Every row comes from one small tree of marks. The marks that hang from a mark follow it in brackets, in the order of their numbers. Every link used is in the known rows. Which tree was each row made from?
(in the rows, 128 means zero)
Known rows
j_978[j_189 j_233 j_367[j_544] j_619]: [141 167 159 138 124  85  85 154 155 124 126 168 172 171 188 166 163  87
 112 101 122  77 118  90 124 142  83 102 166  67 143]
j_619[j_978[j_359 j_367 j_746[j_717]]]: [155 165 115 146 133  90 122 149 115 116 139 167 164 156 142 131 145 142
 107 146 122  77 101  84  97 126  97  91 157  64  99]
j_359[j_978[j_619 j_746]]: [133 119 114 128 126  98 122 140 108 125 111 121 166 141 167 120  98 145
 122 112 117  90 102  68 100 125  97 101 157  61 115]
j_189[j_978[j_359]]: [148 158 108 135 111  85  79 147  98 131 121 143 163 175 124 127 144 134
 103 122 107 100 101  78  92 110 106  89 137  85  86]
j_367[j_544 j_978]: [117 111 112 124  94  90 115 121 120 120 116 185 148 171 167 142 139 133
 108  82 148  97 126  94 118 110  85 105 145  75 111]
j_3[j_367[j_544 j_978]]: [115 114 117 139 103  92 102 123 134 127 118 174 135 164 165 131 139 128
 103  92 146  93 122 111 129  96  91 107 159  83 128]
j_189[j_978[j_233]]: [135 157 119 121  94  97  94 129 122 121 104 142 162 164 144 140 133 124
 111 119 111 120 116  74 100 115  92 116 129  80 101]
j_359[j_978[j_189 j_746]]: [111 139 119 134 127  98 113 137 121 124 128 140 172 141 174 137 126 161
 109 127 106  73  90  90  90 132  79 134 164  79  92]
j_189[j_978[j_619]]: [146 137 116 119 111  91  91 151 102 144 100 119 163 168 129 126 129 127
 124  99 116 109 119  76 110 111 115  80 118  81 110]
j_619[j_978[j_189 j_746]]: [119 131 138 131 111 100 127 129 141 118 130 139 155 128 146 126 147 167
 100 121 110  97 115  87 111 132  74 118 145  81  93]
j_717[j_978[j_619]]: [146 113 122 103 113 100 112 157 102 137  98 143 137 141 124 109 136 123
 126  92 140 113 105  88 115 135  97  80 142  79 109]
j_359[j_978[j_189]]: [104 148 126 120 116  99  97 137 118 122 117 146 168 155 158 142 138 153
 124 119 123  80  89  95  99 138  86 125 151  92  82]
j_544[j_367[j_978[j_189 j_359]]]: [132 151 125 127 115  91  65 148 113 152 136 190 166 165 137 140 136 150
  67 125 114  54  92  80 119 157  97  99 152 106  65]
j_978[j_189 j_233 j_367 j_619 j_746]: [139 159 153 147 132  90  94 169 146 134 148 140 184 147 186 154 137 110
  95 120 100  74 111  75 126 148  76 117 166  68 136]
j_178[j_978[j_189 j_233 j_359 j_619]]: [132 157 151 110 123  99  90 140 116 155 145 159 196 155 153 147 140 112
  89 111  74  99 113  75 118 153  86  95 150  75 110]
j_544[j_367[j_978]]: [129 117 117 115  99 100  98 125 125 138 111 179 143 159 134 132 117 157
  95 110 143  83 110  75 128 130 102 101 132 101  86]
j_178[j_978[j_189 j_359[j_746[j_717]]]]: [119 166 123 104 136  88 116 141  79 141 132 175 202 161 158 130 143 131
 104 123  85  73  88 101  79 148 105  96 139  83  82]
j_619[j_978[j_359[j_746]]]: [139 150 138 113 112  93 123 139 106  93 108 146 154 147 137  97 136 133
 104 116 127  98  97  59  99 140  96  88 143  71  76]
j_3[j_367[j_978]]: [104 115 112 129 105  97  96 135 120 137 126 155 141 152 145 123 126 141
 101 105 140  97 114  99 138 102  92 118 144  97 114]
j_178[j_978[j_189 j_367 j_619 j_746]]: [130 126 146 136 146 102 110 157 128 155 161 138 177 144 172 155 150 139
 105 109  98  78 126  87 118 118  81 108 148  64 139]
j_978[j_189 j_233 j_359[j_746] j_367]: [137 198 158 136 135  84  82 173 123 105 144 163 186 160 184 142 154  97
  85 129 106  63  82  68 100 161  78 120 170  76  97]
j_746[j_717 j_978[j_233 j_359 j_619]]: [149 160 107 106 107  73 107 140 101 150 118 161 198 169 134 144 102  81
 101 118  97  79  99  92 101 167 119  85 133  69  97]
j_619[j_978[j_359 j_367]]: [147 158 136 138 120  96 100 146 131 104 138 156 143 157 127 131 163 137
 109 127 143  92 108  70 118 121  88  93 149  76  95]
j_178[j_978[j_233 j_367 j_746]]: [132 133 134 137 119 109 132 125 146 122 156 159 162 140 178 153 139 133
 101 123 106 106 129  73 111 104  66 134 155  60 140]
j_978[j_359]: [131 146 118 129 106  83  94 140 113 118 136 156 157 159 128 118 137 129
 105 114 119  96  96  81 114 124  95  92 146  94  98]
j_746[j_717 j_978[j_359]]: [134 146  89 113 107  70 112 133  99 142 131 168 181 169 119 138 122 115
 106 116 113  75  93 113  89 141 118  94 127  84  80]
j_978[j_189 j_233 j_359 j_367[j_544]]: [141 191 150 155 125  80  75 150 149 110 148 192 172 177 183 166 176  94
  88 121 113  67 101  91 107 143  74 111 183  75 118]
j_746[j_978]: [117 113 108 111  92  82 120 120 128 127 126 140 156 152 123 139 127 126
 112  96 130  96 114 103 109 121  96 113 119  87 102]

Which tree is each row?
[144 164 144 156 138  92  99 159 137 117 160 153 162 144 151 139 167 148
  83 139 110  69 103  78 108 136  75 112 169  72  94]
j_619[j_978[j_189 j_359 j_367 j_746]]
[137 164 100 109  99  74 112 125 110 135 125 176 190 167 135 147 113  97
  96 126 102  82  95 102  92 157 108 109 138  78  85]
j_746[j_717 j_978[j_233 j_359]]
[146 159 130 133 124  97 101 158 115 130 139 176 163 132 161 126 146 127
  70 132  86  90  86  84  88 163  59 122 188  72  85]
j_717[j_978[j_189 j_233 j_359 j_746]]
[151 157  99 141 123  65 109 137 120 126 135 193 173 192 150 163 153  88
 111 114 132  53 100 121  83 126 113  92 151  65 110]
j_746[j_717 j_978[j_359 j_367[j_544]]]
[142 142 139 109 114 101 104 130 111 142 134 158 180 156 147 133 123 109
  98 108  89 114 120  61 118 138  93  85 145  67 118]
j_178[j_978[j_233 j_359 j_619]]
[133  97 125 119 120 100 136 128 115 146 136 132 166 136 153 123 118 144
 112  96  99 111 132  77 117 107  93  92 134  65 137]
j_178[j_978[j_619 j_746]]
[114 126 138 136 122  90  82 149 128 156 121 163 158 164 176 137 144 114
  97  86 126  73 121 114 138 123  95  97 160  82 130]
j_3[j_367[j_544 j_978[j_189 j_619]]]
[165 188 127 157 120  84  76 147 131 112 124 178 162 193 170 162 165  92
  96 125 117  86 112  74  87 111  90 101 166  58 115]
j_189[j_978[j_233 j_359 j_367[j_544]]]
[168 139 121 162 136  84 101 160 127 130 118 136 156 175 178 147 147 113
 114 104 121  81 126  77  91  93 103  85 154  45 147]
j_189[j_978[j_367[j_544] j_619 j_746]]
[126 149 134 113 132  84  84 181  75 145 130 155 193 163 173 123 123 118
  81  97 108  61  91  66 111 168  96  87 151  71  82]
j_367[j_978[j_189 j_359[j_746] j_619]]
[154 176 104 146 124  91 110 147 120 133 119 155 180 170 169 157 132 124
 112 147 105  87 107  86  80 115  98 123 148  63 116]
j_189[j_978[j_233 j_367 j_746[j_717]]]
[141 129 124 164 120  83 121 136 148 102 141 164 143 158 180 143 154 124
 112 106 134  80 119  94 106  96  83 109 168  62 144]
j_978[j_367[j_544] j_746]
[166 145 109 146 128  85  87 164  91 147 126 124 175 165 141 115 120 128
  91 117  86  92 106  61  92 118 110  76 150  62 107]
j_189[j_978[j_359 j_619 j_746]]
[117 180 142 131 126 103  87 148 141 113 127 157 173 160 183 169 147 127
 117 136 128  70  93  83 103 145  71 144 167  77  99]
j_359[j_978[j_189 j_233 j_367]]
[143 172 153 149 130  88  91 147 147 106 140 182 154 168 154 152 193 125
 100 119 133  72 110  91 106 131  82  95 169  70  99]
j_619[j_978[j_189 j_359 j_367[j_544]]]
[158 179 153 129 134  82  91 176 109 108 125 145 182 164 175 126 129  79
  99 116 116  75  91  47 114 154  97  88 163  59 121]
j_978[j_233 j_359[j_746] j_367 j_619]
[110 145 131 110  92  86 107 123 143 133 131 153 179 149 146 163 133 112
  91 106 103  84 110 104 110 154  77 138 131  88  93]
j_746[j_978[j_189 j_233]]
[141 176 126 113 128 101 101 165 120 138 116 190 164 158 158 158 168 116
 121 135 130  81  89 115  97 159  80 124 162  85  97]
j_746[j_717[j_978[j_189 j_233 j_367]]]
[153 197 109 115 120  81 102 151  77 121  93 162 197 179 160 125 121 101
 104 139  91  90  82  70  64 146 116  99 141  69  78]
j_189[j_978[j_233 j_359[j_746[j_717]]]]
[144 171 126 139 111  97  86 148 132 120 116 146 159 172 152 159 150 116
 115 126 125 102 115  73 103 110  89 123 140  75 114]
j_189[j_978[j_233 j_367]]
[167 164 102 137 136  85 106 161 104 121 116 210 145 180 149 140 175 105
 123 122 147  75  87 115  81 131 100  80 178  66 104]
j_746[j_717[j_978[j_359 j_367[j_544]]]]
[159 167 132 131 121  97  79 162 124 134 111 130 168 175 154 153 138 102
 118 116 121 100 119  61 113 119 102  99 135  67 126]
j_189[j_978[j_233 j_367 j_619]]
[127 177 112 112 107  72  97 136 114 148 134 180 205 165 142 162 129  99
  87 131  86  66  88 114  91 174  99 117 142  85  77]
j_746[j_717 j_978[j_189 j_233 j_359]]
[155 146 104 132 128  74 111 155  90 147 131 154 188 158 146 113 107 122
 104 123  92  79  94  87 102 140 118  67 153  73 113]
j_978[j_359 j_619 j_746[j_717]]
[118 162 143 111 118 103  92 146 122 132 106 140 185 154 172 148 118 122
 118 117 107  85  97  74 109 163  87 117 156  75  99]
j_359[j_978[j_189 j_233 j_619]]
[147 167 117 127 109  94 132 123 118 115 121 174 177 146 148 124 118 134
  94 146  96 102 102  72  95 148  91 102 158  65  88]
j_619[j_978[j_233 j_359 j_746[j_717]]]
[160 160 124 121 131  83  88 174  74 129 100 122 181 172 146 106 122 107
 102 106 102  88  93  54  86 132 121  69 135  65  93]
j_189[j_978[j_359[j_746] j_619]]
[103 130 129 139 115  92  86 134 136 139 128 177 150 163 175 146 156 128
  91  97 130  74 116 122 129 113  83 118 162  91 117]
j_3[j_367[j_544 j_978[j_189]]]
[134 125 118 139 109  77 117 129 149 114 132 166 145 173 154 164 158 102
 117  93 152  73 122 110 104 105  94 112 139  65 128]
j_746[j_978[j_367[j_544]]]
[155 160 141 133 143  79  92 185  97 114 129 137 173 165 161 114 135  96
 109 109 127  67  89  56 111 139 108  73 153  67 119]
j_978[j_359[j_746] j_367 j_619]
[119 166 145 136 147  90 107 154 123  92 109 163 166 171 208 152 161 120
 125 113 145  48  86  92  77 133  86 125 176  60 105]
j_359[j_746 j_978[j_189 j_367[j_544]]]
